Known rows, with every way that one mark hangs from another:
vazibun[goza[tigef[gitedum ronedi]]]: [  2  -9  14  17   4 -42 -15  -9 -18   8   3 -35 -10   2  11  17  -9   0
  30  -2 -21   9  -5  18  18  19 -11 -10  20  -2  -2   1  -9  14  19  -1
  10  15 -24  -7   9   0   1 -21  13  26   9   2   8   8   3 -44  10 -18
   7   4   2   8 -22   2 -30 -14   3 -28  18]
goza[tigef[ranop]]: [  5   6 -22  -1  10 -21  -7  -8  -4  -2   3  -3 -11  -6   6  -2  -4  -6
  23   1 -13  17 -23  14  16   9   0  -1 -16   5 -11  -4 -16  15   8 -21
  -8  19  -7  -9  -5   2   8   4  10  15   9   6 -13  -3 -26   3  13  -1
 -11   7  -2   6 -17 -20 -17 -13   5  -6  10]
ranop[tigef[duga gitedum vazibun]]: [ 10   9  26 -10 -15 -17  -2  23 -24  22   9   3 -19  -5  -3  -7   6  10
  23  23  -3  -6  37  -5  20   0   3 -12 -17   9  31  17   8 -19  13   2
   3  -5 -33 -20  15  34   2  -1  16  16   1 -24  12 -20 -12  15 -13  11
  -1   6  -6  20   7 -21 -17 -30   7 -25 -16]
goza[tigef[ronedi] vazibun]: [ -6  23   2  17  19 -33 -26 -20   8   2 -23 -23 -13 -16   9   7 -12 -11
  25   4 -10  13  -8  22   6  16 -12  -4  -9  17  15  -9 -21  -8  18 -14
 -14  14  -4 -17   1   6  14   3  19  29   2   6 -12   0 -13 -23   0 -26
   1   3   9   3 -21 -27  -3  -6 -10  -3  27]
gitedum[tigef[duga ranop ronedi vazibun]]: [ 12  12  17 -16   7 -23  10  19  -7   3 -11   1  -2 -12  27 -11  21   0
  26  42  21   0   6 -13  13  -5   7 -24 -32 -12  21  28 -18 -17  25   4
 -15  -1 -46 -12   8   1  19 -17  17  32  17 -18  12 -30 -33  10   6  -5
 -17   2  10  -2  11 -52 -15 -31   8 -21  -3]
tigef[duga gitedum vazibun[goza]]: [ -4 -16  23   8 -17 -14  -6  11 -13  26  11 -11 -23  -9  18  24  33   6
   9  20 -11  10  28   2  16   4  12 -22  19  -4  35  13  19  -5  16  11
  -6  16 -16 -25  20  22   3 -23  13  23   1  -8  20  -8 -20   0   8   1
   6  11 -18  20 -10  -5 -13 -18   9 -23  -5]
vazibun[goza[tigef[duga ronedi]]]: [-10   8  12   1   5 -29 -11 -11   0  14 -10 -18 -12 -21  13  18  -1   9
  21  17  -5  17  -2  14  14  16  -6  -1  -4  -3  13  11  -3  -8  33  13
 -15  -2 -20 -29   2  18   7 -31  -6  45   2  -6  -4   6 -23 -24  13 -17
  11  11  11   3 -19 -17 -27 -17  -1 -21  17]
ranop[tigef[duga vazibun]]: [  1  19  20 -17  -6 -14   6  16 -11  26  -3  14 -17 -18  -3  -8   4  16
  14  22   3  -5  34 -10  13  -3  -3  -4 -26  14  30   6  11 -31  16  12
 -12 -11 -26 -32   0  35   6   3   1  22  -4 -25  -1 -19 -25  22 -10   5
   6   7  -3  18   8 -20 -13 -22   2 -13  -9]
duga[tigef vazibun[goza]]: [  8   5   4  20   6 -27 -19 -21 -21  29 -14 -22 -30   5  11  26  16   4
 -17  11 -10  10   0  26  21   2 -16   0  12  20 -18 -10  12  -3  15  42
  -8  -5  20   2   5  -4 -21   7 -12   2 -13  14 -29  12   4   3  -8 -15
  20   6  -4  17 -35  10  -4   3   8   8  28]
ranop[tigef]: [ 11  16   6 -15   0 -12   2   7  -9  11   5   3  -3   1  -9 -10 -20   7
  13  -1  -1  -5  12  -4   9  -3 -10   6 -16   9  -7  -9  -1  -8   0  -1
  13  -9 -12 -10 -16  13  -5  11  -5   6   1 -18  -9  -7   4   6  -5  -1
   8   0   4  11   5   6 -11  -4   4  -6   3]
vazibun[goza[tigef[gitedum ranop ronedi]]]: [  7 -14   1   9   5 -47 -20  -5 -26   3  16 -27 -14   2  19   9  -3  -4
  38   3 -21  21 -21  12  29  12  -6 -15   9 -10 -12  -2 -15  20  22 -13
  16  29 -33  -6  10  -8   7 -25  24  37  23   4   6  -5 -10 -34  20 -15
  -4   4  -8   9 -27 -13 -41 -15  13 -20  10]
gitedum[tigef[ranop vazibun[goza]]]: [  9 -11   9   1   5 -33  17   3  -8  17  10  -5 -13 -11  32   4  31 -12
  24  18  -1  14  11   3  17  -3   1 -20   6   7  -3 -15  -2  14   5   0
  -7  28 -17 -13  -9  -4  14   4  10  23  22 -14  11 -10 -22   7  15 -13
   4  -3 -12  24  -3  -2 -16  -9  19 -11  18]
goza[tigef[duga] vazibun]: [-10  28  -7   8  12  -8 -18  -9  24  10 -19 -16 -15 -30  10  21   2  -7
  20  12  -8  26   5  31  10  19   7   3 -26  24  29   0  -1  -5  18 -11
 -33   5  15 -32  -6  22  15   5   7  32  -3   1 -15   0 -35   1  -7  -6
  -4  20   3   7 -20 -33   4  -6  -8  -2  18]
goza[vazibun]: [ -8   9  -2   9  10  -3 -11 -10  13   0  -9  -9  -8  -7   8  12   8  -9
   6   3  -5  11   7  14   3   2   4  -4  -3  13  12 -13   2  -5   1 -14
  -9  13  18 -10  -4   3  12  12  11  11   1   8  -7  -2  -7   3  -7 -10
   2   5 -11   5 -10  -6  12  11  -3  11  13]
goza[tigef[ranop ronedi] vazibun]: [ -1  10 -11   5  24 -38 -24 -15  -1  -7 -13 -18 -10 -13  17   2  -6 -11
  31   6  -8  17 -25  16  15  13  -5  -9 -19   7   6 -10 -28   1  22 -29
 -10  28 -20 -18  -3  -2  23  -5  26  37  17  11 -19 -10 -26 -13   4 -19
  -7   3   0   4 -25 -40 -17 -10  -7   2  23]
ronedi[tigef[gitedum ranop vazibun[goza]]]: [  8 -32  16 -11  -4 -31   5  16 -40  11  23  -8 -38  -2  23   0  17   7
  30   9 -26  11   0  -3  18  12 -12 -34  10   6  -6   1 -16  18  18 -21
   6  44 -25 -16   8   8   1 -20  19  13  30  -3   5 -28 -23  -7  11 -13
  12  -8 -28  31 -17 -15 -34 -23   6 -13  -5]
duga[tigef vazibun]: [ 11  20  -1  16  10 -19 -22 -13 -20  13 -23 -12 -25  19   3  13   3   0
 -24  13   4   0  -7  24  15  -3 -10   5  -8  21 -12   1   3 -11  12  31
  -9 -17  15  12  11  -2 -19  18  -8 -10 -20  17 -27   0   7  17 -16  -6
   0   5   4   8 -25  -7   7  -6   3  12  16]
vazibun[goza[tigef[duga gitedum ranop]]]: [  3  -5 -10  -1   1 -27 -10   5 -13   9  19 -18 -19 -11  21  23  11   1
  31  15 -17  34  -5  20  32  14  15 -11  -5  -8   6  11   0  24  16  -9
  -1  23 -13 -21   8   8   6 -25  13  41  17  -3   1  -7 -26 -14  12   3
  -4  17 -14  10 -30 -15 -32 -17  11 -24   3]
goza[tigef[ronedi]]: [  2  14   5   3  10 -28 -13 -10  -6  -1 -13 -16  -6  -4  -2  -3 -17   1
  21   0   0   2 -18  12   4  12 -11   1  -6   5   2   4 -18  -5  22  -4
  -5   0 -21  -6   2   1   4  -8   7  17   3  -2  -3   5  -6 -23   5 -17
  -1  -1  19   3  -7 -19 -16 -18  -3 -14  12]
ronedi[tigef]: [  5  -4   9 -22   3   2  14  11 -13  -9  -5  -3 -13  -2   2 -10 -10   6
  11   4 -11  -3  -1   2  -9  12 -11  -6 -14  12 -13   9 -17   5  10 -16
  -4   8   2  -2  -7   4  -5  -5  -5  -6  10   2  -8 -17  -5  -7  -5  -8
   9  -8   0  12  -6 -14  -8 -11 -17  -5  -3]
ronedi[tigef[ranop vazibun]]: [  4 -15   6 -25   0 -22   9  18 -26  -4   4   9 -27  -9  13 -14   6   8
  18  11 -14   1  -6 -13   2   6 -17 -22 -23  12  -3   4 -23   5  17 -21
 -10  29 -20 -15   1   8   7  -6  14   0  20  -3  -7 -32 -35  12   7  -9
   3 -13 -11  23  -2 -34 -21 -18  -4   3 -12]
duga[tigef]: [  9  13   4   5   3 -13 -12  -4 -13   2 -21 -11 -10  13   3   6   3   4
  -4   8  -1   2  -7  16   8   7  -3  -3  -6   7 -11   6 -12   1   7  16
  -8  -7   6   8   8  -8  -9  12 -12 -10  -9   5 -15   7  -1   1  -5 -15
  -5   4   6  10 -15  -6  -6 -12   4  12   8]

Rows:
[  1  19  -4  16   7 -10 -24  -3   9   4  -7 -31 -15 -17  13  24   6 -12
  31  13 -14  28   8  37  21  23  17 -10 -14  20  31  12  -3   1  13 -20
 -20  13  11 -21  12  19  11   0  20  28  -1   7  -2  -5 -23  -7 -14  -2
  -7  21  -7   8 -27 -30  -1 -14  -3 -16  14] => goza[tigef[duga gitedum] vazibun]
[ -3 -19  25  -5  -2 -23  16   4 -19  21  -1  -5 -38 -13  14   3  15   7
  17   7 -23   5  16  -1   0  12 -26 -17  12  19   0  -7  -5   3  21  -4
  -9  24  -3 -28  -6  20  -7  -8  -3   4  13  -5  -4 -11 -20  -7   6 -21
  27  -8 -11  32 -12  -2 -17 -15  -5  -5   5] => ronedi[tigef[vazibun[goza]]]
[ 10   7  32   7   5 -29  10   4  -9   8 -17 -11  -1  -1  15 -12  10  -6
  19  22  16 -13  14  -3  -2   1  -6 -18  -4   6  16   7 -15 -17  17   7
  -5  -1 -33   1   6  -2  11   4  13   6   8 -12  22  -9  -1  -9   4 -18
  -5  -8  21  12  14 -22  -3 -26   8 -22  10] => gitedum[tigef[ronedi vazibun]]
[  5   7 -11  12  13 -41 -33 -11 -16 -12   1 -34 -13  -2  20   9  -3 -16
  40   3 -15  18 -21  21  24  15   1 -17 -15   3   5   2 -28   9  20 -36
   4  33 -22  -8  12  -6  18  -6  41  32  20  10   0 -18 -17 -23  -1 -13
 -14  -1 -10   7 -29 -39 -22 -13  -1 -13  14] => goza[tigef[gitedum ranop ronedi] vazibun]
[ -1  -7   8 -35   0 -11  12  26 -18  -2   3  13 -30 -21  16  -9  11  14
  20  28  -5   7   0 -14   3   5   0 -19 -38   6  13  20 -16  -7  24 -16
 -22  21 -22 -28   7  25  11 -18  11  12  19  -7  -8 -42 -48  19   1   1
  -1  -3  -8  14  -2 -53 -22 -26  -8  -8 -21] => ronedi[tigef[duga ranop vazibun]]
[  6  -3  14  29   8 -39 -30 -20 -26  21  -2 -41 -25   2  11  23  -8  -8
  15   2 -18   5  -7  28  29  11 -19  -5  19  13   0  -5   6   3  23  15
  14   8 -11  -3  14   3  -9 -18  20  26  -1   8  -2   1   7 -28   1 -16
  14   1   6  12 -34   4 -18 -11  10 -28  29] => duga[vazibun[goza[tigef[gitedum ronedi]]]]
[  6 -21   2  -4  -8 -22  -4  15 -29  -1  18   0 -16   3  13  -2  17  -6
  17   7  -9   2  -4 -10  18  -3   6 -22   0  -8   7   3  -7   7   7 -19
   9  30 -28  -1  23   1   8  -4  35   6  13   2  19 -17 -17  14   7   9
 -14  -7 -24  18  -2 -24 -15 -18  15  -8 -15] => tigef[gitedum ranop vazibun]
[  6   0  -2 -37   4   4   9  26 -13 -11   9  10 -17 -14  15  -9  -3  15
  18  20   3  12  -7  -6   7   6   8 -12 -39  -4  -2  28 -20   4  12 -18
 -13   7 -17 -18  -4  13   2 -25   1  14  25  -2 -14 -36 -36   6  -2   5
  -4   1  -3  -3  -8 -42 -25 -17 -13  -7 -17] => ronedi[tigef[duga ranop]]
[ -8  16   7   3   2 -14  -8   2   0  20 -16  -3 -22 -25   4   8  10   4
  15  19  -5  11  11  12  10  18   1  -3 -17  18  38   4  -2 -13  23   1
 -33   1 -10 -32  10  31  11   2   1  20  -9  -7   2   0 -37  14   7  -1
   0  14   8  15  -8 -38  -6 -28   0 -13   5] => goza[tigef[duga vazibun]]
[  4  -8  21   1   2 -56 -15 -11 -39  12 -14  -8 -32   1  28   6  24   7
  13  23  -9   9 -14  -7  19   1 -19 -21   1  -8 -10  -3 -19  -4  36  26
  -4  22 -34 -11  19  -3  10 -12   3  24  11   2  -9 -12 -25  -6  18 -32
  -1  -3  -9  20 -16 -22 -37 -27  14   4   9] => duga[tigef[ranop ronedi vazibun[goza]]]
[  8  15  22  11  11 -17   2  -6  -3  23 -14 -21  -5 -10  23  19  12  -4
   6  34  21   6  20  15  21  -2  -1  -5  -9   2  11  14  15 -19  20  35
  -6 -19 -14  -6  -1   0  -5 -21  -4  34  -1  -6  -5 -11   3  -7  -4 -15
  12   7  21  -6 -15  -7  -3  -4   4 -28  28] => gitedum[tigef[duga[vazibun[goza]] ronedi]]
[ 17   7  20  12  -1 -30 -23   6 -38  -8 -13 -30  -7  28   7   0  -5   2
   4   9  -3  -6 -14  12  12  10  -4 -14   3  -9 -11  32 -25  -3  19  14
  12  -5 -23  19  31 -15 -11  -3   7  -4   2   4   0  -6  16 -24  -5 -17
 -17  -5   3   2 -12 -15 -20 -27   6  -9   0] => duga[tigef[gitedum ronedi]]
[ 11   7  14   6  -5 -14 -12   6 -25  34  15 -14 -26   1   3  21   1   9
  14  17  -6   5  33  15  36  -6  -1   1  -3  12   9   4  29 -11  11  25
  14 -11  -6 -16   0  25 -20 -11   3  25  -4 -13 -12 -16   3   6 -14  12
  21  14 -14  16 -22  14 -17  -2  11 -27   8] => ranop[tigef[duga[vazibun[goza]] gitedum]]
[  0  -1  -8  13  19 -48 -25 -21 -20  17   0 -19 -28  -6  17  17  -4  -4
  12   8 -15  17 -23  13  26   1 -23  -2  -4   6 -12 -19  -1   3  27   8
   3  18 -16 -13  -1   1   3 -21  13  39   4  13 -18  -7 -13 -11  14 -17
  17   3  -1   8 -35 -16 -27  -2   7 -10  28] => duga[vazibun[goza[tigef[ranop ronedi]]]]
[  1   1   8  10  -5 -18  -9   3  -4  19   7 -26 -16 -15  14  30   7   3
  21  11 -20  25   7  27  27  19  11  -5   8   4  17  13   9  13  14   1
  -8   8  -3 -18   8  17  -2 -16   4  28   4  -8   2   8 -15 -18   5  -1
   7  19  -4  13 -27  -1 -20 -16  10 -26  11] => vazibun[goza[tigef[duga gitedum]]]
[  8 -10  34   5  -8 -37  -2   7 -30  33  17 -13 -26  -1   5   5  10   7
  21  -2 -17  -2  30  -2  24   6 -13 -15  15  15   8 -18  13  -3   9   1
  18  15 -24 -22   5  20  -2   2  13  14   3 -20   9  -8  -4  -1   3  -3
  21  -3 -22  36  -3  19 -25 -14  20 -20   6] => ranop[tigef[gitedum vazibun[goza]]]
[  6  19  35  -3  -1 -15  13  15  -2   9 -18  -6   0 -12  13  -5  17   1
  20  36  20  -5  19  -6   5   2   5 -14 -23  -4  32  27 -12 -25  22  14
 -17 -11 -38 -11  13  10  10  -8   6  19   4 -23  18 -17 -16  -2   2 -13
  -6   1  25  -1  13 -40  -4 -30   3 -29   3] => gitedum[tigef[duga ronedi vazibun]]
[  3  -8  12 -10 -10 -27 -13  24 -31  -1   8   4 -16  -3  23  -4  14   5
  25  28   4  -4  -1 -17  18  -4  11 -27 -15 -26  32  32 -11 -13  29  -6
   3  13 -55  -8  31   5  15 -37  34  28  14  -6  24 -35 -28   5   6   9
 -17   1  -7  -2   2 -51 -23 -37   4 -22 -23] => tigef[duga gitedum ranop ronedi vazibun]
[  3  -6  18  16  -7 -15 -22   0 -23  21   4 -21 -19   4  16  26   6   3
   3  22   1   2  12  10  25  -2   0  -9   7 -10  17  19  20 -19  25  33
   9  -5 -18  -4  23   8 -13 -39  13  32  -2   7   2 -13   3 -12  -6  -3
   9   9  -3  -4 -20  -6 -15  -6   4 -29   6] => tigef[duga[vazibun[goza]] gitedum ronedi]
[  9  14  39 -12 -13 -27  -6  23 -31  19   1   0 -15   1   3  -9  -3  15
  27  24   5 -17  25 -15  19   3  -4 -15 -18  -1  34  24   0 -30  26   7
   8  -5 -52 -20  23  26   3 -16  19  24   1 -22  16 -29 -10  -3 -11  -1
  -1  -1   2  14   9 -29 -27 -36   6 -33 -18] => ranop[tigef[duga gitedum ronedi vazibun]]
[ 16  -3  -7 -20  -4  -1  -3  25 -31  -4  15  -5 -29   5  12   4  -1   2
  14  24  -4   6  -5  10  24   5   7 -14 -35   5  -3  29  -5   1  17  -7
   4   5 -10   1  14   9 -12 -26  20   9  14  11 -15 -42 -18  13 -21  15
  -7   4 -10   2 -22 -42 -18 -16  -8 -19  -9] => ronedi[tigef[duga[vazibun] gitedum ranop]]
[  9 -12  42  22 -10 -51 -23  -6 -47  19 -10 -30 -31  12  19  16  21   6
  12  15 -14  -2   0   5  19  12 -16 -25  24  -2   8  14  -9  -3  33  28
   4  13 -28  -3  34  -1  -9  -7   8  10   4   0  10   1   0 -24   7 -34
   4  -5  -8  27 -20  -4 -29 -30  15 -11   9] => duga[tigef[gitedum ronedi vazibun[goza]]]
[  4  17  10  -4   1 -12  -6  -2  -8  38   5   0 -25 -18   2  17   1  12
   3  20   1   5  32  10  29  -9  -7   7 -12  16   7 -10  35 -21  13  32
   3 -17   2 -27 -13  28 -14  -7 -13  33  -6 -10 -23 -10  -6  14 -13   6
  30  16  -6  14 -21  10 -16   6   5 -14  16] => ranop[tigef[duga[vazibun[goza]]]]
[  4 -16  -8   3  -4 -12 -17   4 -18  16  24 -10 -23   2  21  26  20   0
   2  24  -2  17   6  13  37  -5  13 -10  -5  -8   3  14  22   3  11  15
   3  13  -8  -8  17   7  -7 -30  15  31   7   9  -5 -19 -14  13  -6  14
   6  12 -23   5 -29 -11 -15  -1  14 -18   2] => tigef[duga[vazibun[goza]] gitedum ranop]
[  7  13  -7  14   2  -8 -23  -1 -10  14  -4 -21 -20  -3   2  24  -4  -7
  10  14  -8  10   2  32  30  13   7  -1 -14  22  22  17  13  -9  13   7
 -11  -8   6  -4  18  17 -10  -7  15  14 -12   5  -4  -3  -9   6 -17  11
  -4  16   5   5 -26 -22   2 -16   0 -26  13] => goza[tigef[duga[vazibun] gitedum]]
[ -5  -2  -3 -15  -6 -10   1  16 -10  11   1  20 -15 -18  17   0  25   7
  10  24   6   8   3 -15  13 -11  11 -17 -23  -8  28  12  -2 -11  18  -2
 -18  13 -24 -25  14  18  15 -13  14  23   8  -5   6 -21 -44  28   8   7
  -7   6 -13   7   2 -40 -12 -19   6  -3 -16] => tigef[duga ranop vazibun]
[ -8   2  24  -9  -8 -14  -4  10 -10   7 -16   8 -11 -13   9  -2  13   9
   9  23  13 -11   9 -20   3  -2  -1 -12 -14  -6  38  21  -1 -32  30  16
 -18  -6 -35 -23  19  21  10 -23  11  26  -4  -9  12 -18 -24   7   2  -7
  -2   2  12  -1  11 -39  -8 -29  -3 -15 -12] => tigef[duga ronedi vazibun]
[  6  -3  34  -7 -13 -26   0  15 -24  32  17 -10 -28 -12   8  11  15  12
  25  22 -12   2  43  -1  26   2  -3 -15  -1   7  28   3  21 -12  18  16
   1   6 -28 -30   9  32  -1 -10   7  29   5 -26  10 -13 -15   3  -3   2
  16  11 -13  27  -5   4 -27 -19  15 -29  -8] => ranop[tigef[duga gitedum vazibun[goza]]]
